What can hang from each mark
sezulo: rovas tesi
bova: bovok nadefib tesi
rovas: faki sezulo
tesi: bova faki lelap sezulo
bovok: bova
nadefib: faki
faki: nadefib
lelap: tesi

Known rows, with every way that one mark hangs from another
tesi(bova(nadefib) lelap sezulo): [-2.27 -1.83 -4.08  2.15 -4.46 -2.60 -4.85 -3.57  4.73 -0.58 -2.39 -0.58
 -0.76  1.97  1.90 -1.09  0.28  4.36  3.97 -1.57  0.80 -1.30  0.67]
bovok(bova(nadefib tesi(faki lelap))): [-2.24 -2.46 -3.15 -0.78 -3.05 -4.62 -3.23 -2.87  5.55  2.03 -2.37 -0.82
 -3.06 -1.27 -0.95  1.44 -0.07  3.68  1.13 -1.28  1.24 -3.27 -1.65]
tesi(sezulo): [-2.30  0.12 -3.23  0.28 -3.61 -0.88 -3.52 -1.58  0.95 -0.70 -0.76 -0.84
 -1.51  1.34  1.50 -2.66 -0.47  1.42  3.07  0.29  0.15 -1.64  2.78]
tesi(faki lelap): [-1.85 -1.24 -5.05 -0.43 -2.77 -1.86 -4.42 -1.97  2.39  0.53 -1.77 -1.90
  0.18  2.32  0.17  0.00  0.28  2.82  2.88  0.01  1.06 -2.02  0.44]
rovas(faki): [-1.91 -0.64 -3.68  0.93 -3.19  0.12 -2.82 -0.69  1.19  1.38  1.49 -0.70
 -0.08  0.86 -0.23 -2.03  0.74  1.17  2.25  2.11 -1.05 -1.00  2.04]
rovas(sezulo(tesi)): [-2.75  0.90 -2.20  1.23 -1.77  1.07 -3.75 -1.50 -0.20  0.28  1.91 -0.22
 -1.83 -0.16 -1.04  0.23 -0.21 -1.02  2.39  0.73 -2.33 -1.20  2.22]
faki(nadefib): [-1.74  0.82 -4.42  0.48 -1.88  0.90 -3.02 -0.67  1.78  1.66  1.08  0.26
 -0.18 -0.61 -0.83 -2.71  0.16  1.37  2.27 -0.21 -1.25 -0.59  2.93]
bovok(bova(nadefib(faki) tesi(sezulo))): [-3.58 -0.99 -1.56  1.18 -4.40 -4.06 -1.66 -2.20  3.38  1.35 -2.48  0.55
 -4.73 -3.42 -0.18 -1.78 -1.42  2.67  0.97 -0.16  0.88 -3.00  0.85]
sezulo(rovas(faki(nadefib)) tesi): [-3.45 -1.11 -2.32 -0.69 -2.24  0.90 -3.61 -0.19  1.57  1.97  4.91 -0.24
 -0.38 -0.28 -1.41 -0.94 -0.13 -1.13  1.39  1.21 -3.39 -0.75  3.11]
bova(nadefib(faki)): [-2.49 -0.07 -4.83  1.72 -3.34 -0.83 -2.71 -1.42  1.68  0.77 -0.79  1.03
 -1.54 -1.18 -0.43 -1.94 -0.22  2.53  1.47  0.38  0.06 -0.89  1.05]
nadefib(faki): [-2.26  0.11 -4.42  1.63 -3.27 -0.88 -2.15 -1.05 -0.03  0.66 -0.93  0.31
 -0.44 -0.74 -0.37 -2.23 -0.35  1.98  2.31  0.99 -0.13 -1.32  2.40]
bovok(bova(nadefib)): [-1.06 -1.09 -3.36  1.08 -2.61 -2.82 -2.66 -2.15  2.75  1.06  0.77  1.02
 -2.67 -1.87 -0.39 -1.50  0.78  2.15  1.45 -0.71 -0.69 -1.80  0.30]
tesi(bova(bovok nadefib) faki): [-1.67 -1.45 -2.45  1.88 -3.04 -4.38 -2.85 -2.34  5.02 -0.65 -2.39  0.76
 -2.59 -0.11  2.99 -0.23  0.21  4.89  3.34 -1.52  0.50 -2.98 -0.46]
bovok(bova(nadefib tesi(lelap))): [-1.45 -2.30 -3.68  0.25 -2.92 -3.10 -2.34 -2.71  4.99  2.19 -1.32 -0.37
 -2.56 -2.02 -1.80  0.97  0.31  3.78  1.48 -0.88 -0.29 -1.71 -0.99]
rovas(faki(nadefib) sezulo): [-3.08  1.35 -3.02  1.35 -1.45  2.69 -3.92  0.62  1.24  2.11  3.23 -0.13
 -0.55  0.00 -1.12 -1.73  0.35 -0.94  3.32  2.07 -0.64  0.95  3.16]
tesi(bova(nadefib) sezulo): [-2.45 -0.80 -2.66  2.15 -4.84 -2.69 -3.98 -3.07  3.33 -0.69 -1.73  1.07
 -2.14  1.04  2.61 -2.73  0.29  3.22  2.96 -1.51  0.09 -1.93  1.61]
lelap(tesi(bova(bovok nadefib) faki)): [-1.85 -2.18 -3.16  0.87 -4.08 -3.10 -3.12 -0.50  4.22  0.02 -4.42  1.94
 -2.08 -0.42  3.05 -0.67 -0.87  4.44  2.60 -1.76 -0.74 -2.07 -0.86]
bovok(bova(tesi)): [-1.43 -1.03 -1.84  0.25 -2.70 -3.25 -0.85 -2.00  2.16  2.01 -0.45  0.17
 -3.00 -2.44 -1.49 -1.28  0.15  2.42  1.48 -0.22 -1.04 -2.96  1.50]
lelap(tesi(faki(nadefib) sezulo(rovas))): [-4.06 -0.62 -3.21 -2.61 -4.29 -1.20 -5.44  1.38  1.53 -0.37 -1.24  0.64
 -1.82  1.92  1.68 -2.87 -2.59 -0.13  1.48 -1.37 -0.31 -0.95  2.94]
bova(bovok): [-0.71 -0.47 -3.47  1.14 -1.56 -1.14 -1.98 -0.49  1.86 -0.18 -0.19 -0.75
 -1.36 -0.66  1.00 -1.00 -0.43  2.94  3.98  0.53 -0.81 -0.97  1.30]
bova(bovok tesi(sezulo)): [-1.96 -0.51 -1.53  0.31 -3.10 -2.52 -1.57 -0.94  3.59 -0.17 -2.71 -1.56
 -3.38 -1.01  1.49 -0.79 -1.92  3.11  3.52  0.36  0.06 -2.12  1.76]
bova(bovok nadefib tesi): [-1.33 -0.69 -2.70  0.53 -2.43 -1.79 -1.38 -0.97  4.51  0.70 -1.49  0.12
 -3.46 -2.13 -0.07  0.31 -1.30  3.81  2.15 -0.78 -0.44 -1.24 -0.21]
lelap(tesi(bova(nadefib) faki sezulo)): [-3.67 -1.72 -2.86  0.18 -6.19 -2.93 -5.03 -1.74  3.22 -0.54 -5.22  1.73
 -2.22  1.38  3.22 -2.44 -0.99  2.96  1.80 -2.28  0.26 -2.76  0.54]

Rows
[-3.94  0.87 -1.97  1.16 -1.38  3.46 -3.88 -0.10  1.43  2.44  3.95 -0.23
 -0.97 -0.83 -1.67 -0.37  0.25 -2.16  2.52  2.21 -2.64 -0.24  2.74] | rovas(faki(nadefib) sezulo(tesi))
[-1.84 -0.81 -1.92 -0.28 -2.29 -3.43 -1.27 -0.85  3.53  0.68 -2.69 -1.03
 -3.05 -1.26  0.97  0.21 -1.45  3.28  2.56 -0.06  0.42 -3.13  0.52] | bova(bovok tesi(faki))
[-2.87 -1.20 -4.11 -0.72 -3.73 -2.30 -5.28 -2.26  2.73 -0.40 -2.56 -2.67
 -0.45  2.74  1.62 -0.53 -0.73  2.32  3.45 -0.07  2.40 -2.46  1.07] | tesi(faki lelap sezulo)
[-3.57 -0.44 -2.27 -0.41 -3.26 -0.44 -4.48  0.35  2.40  0.31  3.11 -0.88
 -1.17  1.55  0.83 -2.93 -0.75 -0.18  2.82  1.13 -0.58  0.00  3.89] | tesi(sezulo(rovas(faki(nadefib))))
[-3.67 -0.92 -3.61 -1.44 -5.02 -1.28 -4.66 -0.10  0.62 -0.33 -3.65 -0.01
 -1.58  1.76  2.16 -2.45 -1.63  0.78  1.64 -0.54  0.32 -2.41  1.63] | lelap(tesi(faki sezulo))
[-3.89 -1.23 -3.01 -2.20 -5.22 -2.74 -5.27  0.52  0.43 -1.61 -2.38  0.14
 -2.20  3.00  2.52 -2.02 -2.41  0.29  1.53 -0.94 -0.18 -1.60  2.18] | lelap(tesi(faki sezulo(rovas)))
[-3.21 -2.31 -2.54 -0.97 -4.42 -2.17 -3.97 -0.80  3.56  0.22  0.03 -2.95
 -1.13  2.59  0.01  0.06 -1.24  1.87  2.79  1.28  0.16 -0.64  1.90] | bova(tesi(lelap sezulo(rovas(faki))))
[-2.47 -1.91 -1.16  1.68 -2.82 -3.70 -2.83 -3.07  4.65  0.11 -1.86  0.48
 -2.71 -1.45  2.33  0.95 -0.26  3.67  2.65 -1.55 -1.35 -4.14 -0.69] | sezulo(tesi(bova(bovok nadefib) faki))
[-0.89 -2.16 -3.44  1.77 -3.99 -1.55 -2.31 -0.33  3.75  0.02 -2.87  2.01
 -1.61 -1.19  1.99 -1.31 -0.66  4.41  2.94 -1.53 -2.15 -0.57 -0.12] | lelap(tesi(bova(bovok nadefib)))
[-3.49 -0.86 -2.07  1.56 -5.01 -4.24 -4.60 -3.36  3.98 -1.09 -3.14  0.58
 -2.73  1.43  3.28 -2.09 -0.20  3.37  2.62 -2.06  1.35 -3.58  0.81] | tesi(bova(nadefib) faki sezulo)
[-3.19 -1.12 -2.21 -0.31 -4.12 -1.67 -4.38 -0.30  1.15 -0.99  2.08 -1.40
 -1.25  2.78  1.50 -2.25 -0.81  0.38  2.74  1.48 -0.54 -0.59  3.27] | tesi(sezulo(rovas(faki)))
[-1.66 -1.11 -2.27  0.50 -3.04 -3.32 -1.50 -2.25  3.76  1.90 -0.66  0.77
 -3.98 -2.99 -1.43 -0.65  0.08  2.89  0.65 -1.02 -0.88 -2.48 -0.03] | bovok(bova(nadefib tesi))
[-1.76 -2.02 -4.05  1.32 -3.47 -3.72 -3.95 -3.15  3.27  0.33 -2.86 -0.98
  0.69  2.31  1.41 -0.30  1.03  4.30  3.93 -0.81  0.77 -2.88  0.66] | tesi(bova faki lelap)
[-2.45 -1.12 -0.94  1.70 -3.56 -4.87 -3.04 -2.07  3.63 -1.50 -3.35 -1.03
 -2.33  0.97  4.55 -1.86 -0.82  4.34  4.77 -0.68  1.18 -3.96  1.71] | tesi(bova(bovok) faki sezulo)
[-1.86 -1.54 -4.37  1.49 -4.95 -1.07 -3.43 -0.90  2.45  0.57 -2.56  2.75
 -0.80 -0.03  1.09 -2.19 -0.06  3.18  1.58 -2.09 -2.30 -0.89  0.55] | lelap(tesi(bova(nadefib)))
[-3.20 -1.54 -3.73 -0.71 -3.03  0.13 -5.33 -0.01  3.60  0.45  2.60 -2.20
  0.45  2.70  0.39 -1.53 -0.61  0.79  3.90  1.29  0.10  0.73  2.78] | tesi(lelap sezulo(rovas(faki(nadefib))))
[-2.84 -2.96 -3.38 -0.85 -2.97 -0.41 -4.46 -1.48  2.08  0.90  3.19 -2.27
  0.76  1.81 -1.11  1.37  0.24  0.43  2.47  1.74 -2.43 -0.53  1.20] | sezulo(rovas(faki) tesi(lelap))
[-3.20 -1.84 -1.63  1.49 -5.13 -3.80 -4.68 -1.65  3.86 -1.10  0.95  0.20
 -2.09  2.46  2.64 -2.12  0.07  2.43  2.79 -0.10 -0.42 -1.06  2.07] | tesi(bova(nadefib) sezulo(rovas(faki)))
[-3.47 -1.98 -2.86 -1.29 -5.29 -0.67 -4.52  1.49  0.44 -0.58  0.31 -0.28
 -1.02  2.76  1.53 -2.54 -1.46 -0.06  1.71  1.19 -1.46  0.15  2.90] | lelap(tesi(sezulo(rovas(faki))))
[-3.04 -1.75 -3.33  0.85 -2.36 -1.31 -4.26 -2.98  3.94  2.06 -1.09 -0.36
  0.71  0.24 -0.13  0.21  0.62  2.68  2.84 -1.23 -1.26 -3.24  1.09] | sezulo(tesi(bova faki(nadefib) lelap))
[-4.31  0.44 -2.17 -1.07 -3.43 -1.53 -3.51 -1.34  3.49  1.34 -2.52 -0.67
 -2.75 -0.38  0.53 -2.04 -1.72  1.50  1.65 -0.78  1.10 -3.22  2.58] | bova(tesi(faki(nadefib) sezulo))
[-3.83 -1.41 -3.17 -1.47 -4.61  1.05 -4.57  2.19  1.41  0.83  1.25  0.13
 -0.58  1.51  0.70 -3.44 -1.64 -0.68  1.99  0.90 -1.77  0.88  3.69] | lelap(tesi(sezulo(rovas(faki(nadefib)))))
[-1.23 -1.91 -5.18  2.35 -3.65 -1.96 -3.81 -3.20  4.44  0.43 -1.50  0.12
  0.16  1.15  0.43 -0.45  1.27  4.58  3.38 -1.47 -0.39 -0.82  0.18] | tesi(bova(nadefib) lelap)
[-2.00 -2.74 -2.35  1.23 -2.37 -3.44 -2.89 -3.06  4.30  0.28 -2.23 -1.73
 -0.29  0.14  1.79  1.82  0.07  4.16  4.36 -0.60 -0.92 -3.83 -0.33] | sezulo(tesi(bova(bovok) faki lelap))
[-3.15 -2.20 -3.87 -0.91 -1.85  1.19 -4.56 -0.66  2.97  2.19  4.15 -1.81
  1.13  0.94 -1.78  0.59  0.10  0.04  2.42  1.18 -2.84  0.16  2.17] | sezulo(rovas(faki(nadefib)) tesi(lelap))
[-3.86 -0.71 -3.37 -1.30 -3.44 -1.39 -4.25 -1.57  4.85  1.54 -2.92 -2.15
 -1.26  0.74  0.04 -0.55 -1.49  2.38  2.55 -0.79  1.97 -2.42  1.64] | bova(tesi(faki(nadefib) lelap sezulo))
[-0.84 -1.17 -2.52  2.64 -2.68 -2.91 -2.13 -1.99  4.55 -0.42 -1.19  0.96
 -1.98 -0.93  2.18 -1.07  0.26  4.89  3.74 -1.05 -1.04 -1.27  0.31] | tesi(bova(bovok nadefib))
[-1.67 -2.00 -3.86  2.88 -4.56 -1.72 -1.64  0.18  3.05  0.56 -4.28  2.48
 -1.60 -2.42  1.88 -1.82 -1.16  4.55  3.03 -0.67 -1.42 -0.85  0.13] | lelap(tesi(bova(bovok nadefib(faki))))
[-2.13 -2.94 -0.12  1.70 -2.59 -2.78 -2.16 -1.12  2.72 -0.04  2.23 -0.54
 -1.35 -0.11  1.63  0.32 -0.03  2.35  3.96  1.12 -3.52 -2.02  1.77] | sezulo(rovas(faki) tesi(bova(bovok)))
[-4.14  1.49 -1.84  0.17 -1.23  1.35 -4.64 -0.94  1.23  1.40  1.59  0.23
 -1.94 -0.55 -0.79  0.10 -0.60 -1.58  1.79  0.07 -1.04 -1.85  2.16] | rovas(sezulo(tesi(faki(nadefib))))
[-1.84 -1.51 -3.74  2.04 -4.23 -2.44 -4.01 -2.93  3.19 -0.53 -2.24 -1.26
  0.17  2.30  1.98 -1.81  0.20  3.81  4.75 -0.72  0.33 -1.73  2.11] | tesi(bova lelap sezulo)
[-1.67 -2.06 -0.61  1.28 -2.40 -3.54 -2.01 -1.93  2.34 -1.21  1.23  0.12
 -1.87 -0.44  1.55  0.10 -0.51  2.93  3.97 -0.68 -3.67 -2.32  2.10] | sezulo(rovas tesi(bova(bovok)))
[-2.96 -1.85 -1.90 -0.57 -3.11 -0.67 -3.39 -1.08  0.44  0.84  3.91 -0.79
 -0.73  0.86 -0.70 -0.11 -0.18 -0.53  1.43  1.81 -3.09 -1.11  2.19] | sezulo(rovas(faki) tesi)
[-3.24 -1.15 -2.72  3.21 -4.13 -1.79 -2.27 -3.26  2.04  1.21 -1.21  1.76
 -1.38 -2.29 -0.09 -1.15  0.17  2.87  1.75 -0.74 -2.23 -2.63  1.05] | sezulo(tesi(bova(nadefib(faki))))
